Each row was made from one small tree. The marks that hang from a mark follow it in brackets, in alphabetical order. Every link used is in the known rows. Write each row's tree.
Known rows:
vulukes{dubu{bepit{poviv}}}: [ -2  -7   3 -27  27   8  28 -16  10 -10   4  -7  -3 -16 -26 -13   1  -7
  27   6  -1  13 -12 -15 -36 -15   9   8  34]
zozub{bepit tivava{dubu}}: [-10 -33  -8 -26  -2  30  21 -35  11   1   8  16  11  13 -26  -2  12 -16
  22   1  -7  -8  15 -37 -12 -29 -13  33  22]
zozub{bepit{kenineg}}: [  9 -24  -8 -30   3   7  24 -48  16 -14   3   7   2  10 -13  -2   0 -12
  32  -4   2 -11 -10 -15  -5 -13 -23   9  14]
tivava{dubu{bepit vulukes} poviv}: [-13  -3  -1  -5  48  33  11  33  21   7  23  19  -7   7 -34  -1  -5  31
  27  14   7  43  30 -26 -65 -19   8  31  42]
tivava{kenineg poviv{vibose}}: [ 11  -7  -4 -20  12  25  13  -6   7   2  20  17 -14  -7 -31  29   1   7
  30  -7   7  22  28  -2 -16 -20 -20   5  25]
dubu{tivava{poviv} vulukes}: [-21  -5  -9   2  35   8   9  20  13 -11  11  24  -2  -6 -10   0   8  23
  26   8  22  47  -4 -16 -34 -18   4  19  23]
bepit{dubu kenineg{vonib} poviv{tivava vibose}}: [ 40   8  -9 -51  34 -13  40 -60   5 -20 -29 -55 -41 -12 -26  -8  18 -36
  16   2 -18  25 -25  36 -47 -10 -37 -23   2]
dubu{bepit{poviv{tivava}}}: [  8 -14   3 -25  28 -16  21 -14  26   2  -8   6  -7   2 -12  -8  -5  -6
  34  22   2  19 -16  -4 -51 -10  10   3  20]
tivava{dubu{vulukes} kenineg{vonib} poviv{bepit vibose}}: [ 19  22 -13 -36  42  55  18   6  18   8  32  -9 -37  -6 -52  27  -1   8
  20   2  13  48  37   5 -49 -24 -22  18  42]
zozub{tivava{dubu{bepit{kenineg} vulukes} poviv{vibose}}}: [ 12  -8 -10 -37  54  43  11  14  12   3   7  -4 -25   4 -38 -11   9  10
  34  15  11  46  20 -17 -57 -19 -19  27  21]
bepit{dubu kenineg}: [ 13 -13  -1 -17  21   1  20 -38  -2 -28 -19 -17 -19  -1 -22  -7  11 -12
  25  -7 -12   6  -4   6 -16  -9 -25  -9  13]
dubu{tivava{kenineg} vulukes}: [-10   0  -7   1  30  13   6  14  26  -6  21  30  -5 -13  -7  10   6  17
  26   3  18  42   1 -10 -18 -27   2  19  18]
zozub{bepit{poviv}}: [ -6 -25  -3 -30  -6   2  34 -49  24  -7  -1   9  16  19 -14  -5   0 -13
  35  -1  -1  -3  -6 -11 -19 -14  -7   8  26]
funu{bepit{poviv} nepen}: [-27 -23 -17 -41   5 -24  23 -62   8   5   7  22 -11   7 -15 -29  10  -8
  20 -14   0   7 -13 -35 -31  -6   1  26   6]
dubu{bepit{kenineg{vonib}} tivava}: [ 25  -5  -7  -8  32  -6   3   3  18  -2   4  -2 -18 -30 -11  -8   2  -6
  19  16  22  22 -27  -8 -45 -12  -4  13   7]
tivava{kenineg}: [  2 -12   1  -6   2  15   6 -11  13  -6  20  26  -2  -5 -21  18  -4  -2
  25  -9   3   0  20 -11  -3 -21  -9  10  22]
dubu{tivava{kenineg poviv} vulukes}: [-14  -5 -10   0  37  24  10  25  21   2  22  36  -7  -9 -14  14   7  27
  29   2  24  53  14 -15 -31 -26   3  23  28]
zozub{bepit{dubu kenineg}}: [ 13 -21  -7 -30  10   7  32 -58  11 -19 -13  -8  -3  10 -17  -5  12 -14
  29 -10  -9  -1 -10  -5 -10 -16 -24   2  16]
funu{nepen}: [-16  -6 -13 -12   3 -20   9 -36   2 -14  14  17  -8  -8 -14 -13   4  -7
  15 -17  -2  -3  -7 -29 -12  -5  -6  22  -3]
poviv{vibose}: [ 10  -1  -1 -19   2  -6   7 -24   3 -22  10  -3  -8  -8 -19   9   0  -9
  23   3   0   4  -7   7  -8 -11 -23  -3   8]
funu{nepen tivava{dubu{vulukes} kenineg}}: [-36  -1 -17 -22  31   0  21 -28  20   9  27  26 -33  -9 -14 -11  11  18
  19 -22  -9  28  29 -50 -29 -30   0  62   5]
vulukes{dubu{bepit}}: [ -1  -3   2 -16  24  10  13  -7   3 -15  13   3  -4 -26 -24  -4  -1  -3
  19   2   2   4 -13 -24 -20 -19   6  14  29]
kenineg{vonib}: [  6   4  -4   0  -4   3  -4 -16   1 -20  16   0   1 -18 -24   1  -2 -19
   4 -12   8 -15  -7 -10 -16 -15 -12  17  16]
zozub{bepit{dubu poviv} tivava}: [ -3 -31  -4 -40   0  19  38 -61  11  -9 -27  -6  12  20 -23 -16  24 -27
  34  -6  -6   6  -6 -14 -19 -23 -10  16  20]
bepit{dubu{tivava{kenineg{vonib}} vulukes} poviv{vibose}}: [ 15  19  -9 -27  37  11  29 -17  23  -8  -5 -24 -23 -18 -23   1  22  -4
  22   0   3  65  -8  28 -47 -24 -13   0  16]
vonib{kenineg}: [ -8 -18   0  -5  19 -13   8 -28  14 -30  18  25   5 -13  -6  -1 -11  -8
  16  -4  15  -5   3 -10   1 -12 -14  -6  26]
poviv{tivava{dubu{bepit} kenineg{vonib}} vibose}: [ 34  10  -5 -28  32  12  13  -4  20  17  26  -5 -33 -27 -32  28  -2  -9
   8  14  -9  26  12   2 -49 -29 -16  13  15]

Write each row's tree:
[  5 -23  -1 -15  21  41   6   7  16  16  17  24  -8  -4 -35   7   4  -3
  28   8   1  14  35 -30 -31 -32  -1  34  26]  zozub{tivava{dubu{bepit} kenineg}}
[  1   6  -7 -13  42  19  20   4  13  -6   2   4 -20 -14 -21  15  22  20
  27   0   8  67   8   9 -33 -27 -10   7  21]  bepit{dubu{tivava{kenineg poviv{vibose}} vulukes}}
[ 29   3  -5 -22  27   3  17   1  32  18  12  -2 -18 -29 -20  11   4  -5
  27  17  20  45 -10  10 -55 -20   0   9  15]  dubu{bepit{poviv{vibose}} tivava{kenineg{vonib}}}
[ 16   7 -10 -21  57   3  16   9  36  -3   0 -10 -19 -15 -11 -26   4   3
  30  18  28  55 -29   2 -70 -10   2  16  15]  dubu{bepit{kenineg{vonib} poviv} tivava vulukes}
[ -6 -18   2  -4  29  22  14  18  12  13  17  18  -6   3 -35   8  -5  19
  25  15  -2  23  32 -26 -57 -17   4  21  40]  tivava{dubu{bepit} poviv}
[ 24   5 -13 -30  47  14  21  -1   0  -5  10 -20 -31 -48 -27   0  13  -3
  15   8  15  37 -25  -9 -45 -18 -13   8  20]  vulukes{dubu{bepit{kenineg{vonib}} tivava{poviv{vibose}}}}
[ 36  22  -8 -48  60   0  19 -10  33  -8   0 -28 -34  -9 -19 -20  -1 -10
  28  16  14  47 -30  18 -70 -10 -14   5   7]  dubu{bepit{kenineg{vonib} poviv{tivava vibose}} vulukes}
[  7  -1  -6  -4   6  34   3   1   5   2  27  20  -6 -15 -36  22  -2  -2
  14 -20  14   5  28 -16 -25 -24 -10  23  32]  tivava{kenineg{vonib} poviv}
[ 27  14 -14 -50  49   2  36 -31  20  -9   0 -40 -41  -4 -27  -9   5 -21
  16  11 -13  36  -7  22 -63 -12 -35  -6  11]  bepit{kenineg{vonib} poviv{tivava{dubu{vulukes}} vibose}}
[  4  -6  -9 -11  63  12   9  29  27   0   5  16 -18  -8 -10 -12   3  28
  39  21  31  61 -13 -14 -59 -13   4  19  20]  dubu{bepit{kenineg} tivava{poviv} vulukes}
[  1   2  -3   0  46  15   0  32  38   7  23  33  -7 -17  -8   5   1  25
  33  15  29  55  -5 -14 -39 -26  17  28  20]  dubu{bepit tivava{kenineg} vulukes}
[ -6   2   0 -27  40  -8  35 -30  17 -21 -23 -14 -13  10 -15 -14  14  -6
  26   6 -14  40 -13  13 -45 -16  -1  -4  21]  bepit{dubu{vulukes} poviv{tivava}}
[ 11 -17  -1 -32  24  -4  39 -48   7 -22 -32 -27 -19  11 -23 -18  12 -17
  35  -2 -16  17  -3  17 -34  -3 -22 -18  19]  bepit{dubu kenineg poviv}
[ -2  -8 -25 -38  10 -13   6 -59  -3  -4  16  10 -28 -14 -18 -27   9 -17
   3 -27   7  -7 -22 -37 -25  -7 -19  34  -7]  funu{bepit{kenineg{vonib}} nepen}
[  3  -4  -6 -21  39   7  22   5   3  -2  10  -1 -16 -38 -22   8  12   9
  22  16  11  40 -18 -15 -36 -20   3   8  26]  vulukes{dubu{bepit tivava{poviv{vibose}}}}
[ 22  17 -16 -22  50  13  18 -10   4 -21  -8 -31 -35 -23 -25  -6  24   1
  14  -3  10  56 -17  17 -48 -16 -28   3  10]  bepit{dubu{tivava{poviv{vibose}} vulukes} kenineg{vonib}}
[ -4   9 -13   2  35  29   4  26  18   1  28  25  -9 -21 -20  13   8  17
  16  -6  29  47   9 -14 -38 -28   0  30  26]  dubu{tivava{kenineg{vonib} poviv} vulukes}
[  9  -2  -7 -10  56   0   4  19  31  -8   6  10 -17 -13  -3 -17   2  18
  35  22  26  51 -25  -8 -47 -13   3  16  11]  dubu{bepit{kenineg} tivava vulukes}
[ -5 -21  -4 -13   3  -4  29 -42  14 -10 -10   6   8  -3  -8   4  19  -5
  22   1  -4  14 -18 -11 -11 -23  -5   9  17]  zozub{bepit{dubu{tivava}}}
[-10  -7  -7 -14  20   6  25 -29  22 -15  -4   7   7   2  -6  -3  18   5
  23  -1   4  32 -20 -11 -18 -26  -2  18  19]  zozub{bepit{dubu{tivava vulukes}}}
[ 34  -3  -8 -52  22  -1  18 -43   8 -23  -8 -28 -37  -1 -24   4  -3 -18
  40  16   9  13 -18  24 -12   1 -37 -20  10]  poviv{bepit{kenineg} vibose}
[-10   0  -4  -5  29  36  11  11  23   0  33  22 -10   3 -30  15  -3  16
  22  -3  -6  28  41 -16 -28 -28  -7  24  34]  tivava{dubu{vulukes} kenineg}
[-11 -33  -8 -67  26 -13  38 -68  13  12  -9 -10 -43   6 -17 -20  14  -3
  32   6 -18  20   5 -19 -43 -22 -24  24  15]  funu{bepit{kenineg poviv{vibose}} tivava{dubu}}
[ 34  10  -8 -55  46   1  34 -33   9 -11  -1 -39 -34 -33 -27 -11   6 -25
  18   9  -3  21 -32   6 -49 -14 -16  -4  15]  vulukes{dubu{bepit{kenineg{vonib} poviv{tivava vibose}}}}
[-42 -19 -15 -21  20 -14  27 -36  -1  10  10  19 -30  -6 -18 -13  14  14
  17 -15 -14  14  26 -56 -38 -20  -1  53  10]  funu{nepen tivava{dubu poviv}}
[ 30  13  -7 -27  13   1   9 -24  10  -5  19  -4 -26 -27 -21  27   2 -21
   7  -3  -1   9  -5  10 -17 -25 -25   3   4]  poviv{tivava{kenineg{vonib}} vibose}
[-28 -14 -17 -38  19 -20  23 -51   3  -1  -4  12 -35  -5 -12 -16  10   5
  32 -12  10  14  -1 -43 -22 -10   1  42   6]  funu{nepen tivava{poviv{bepit}}}
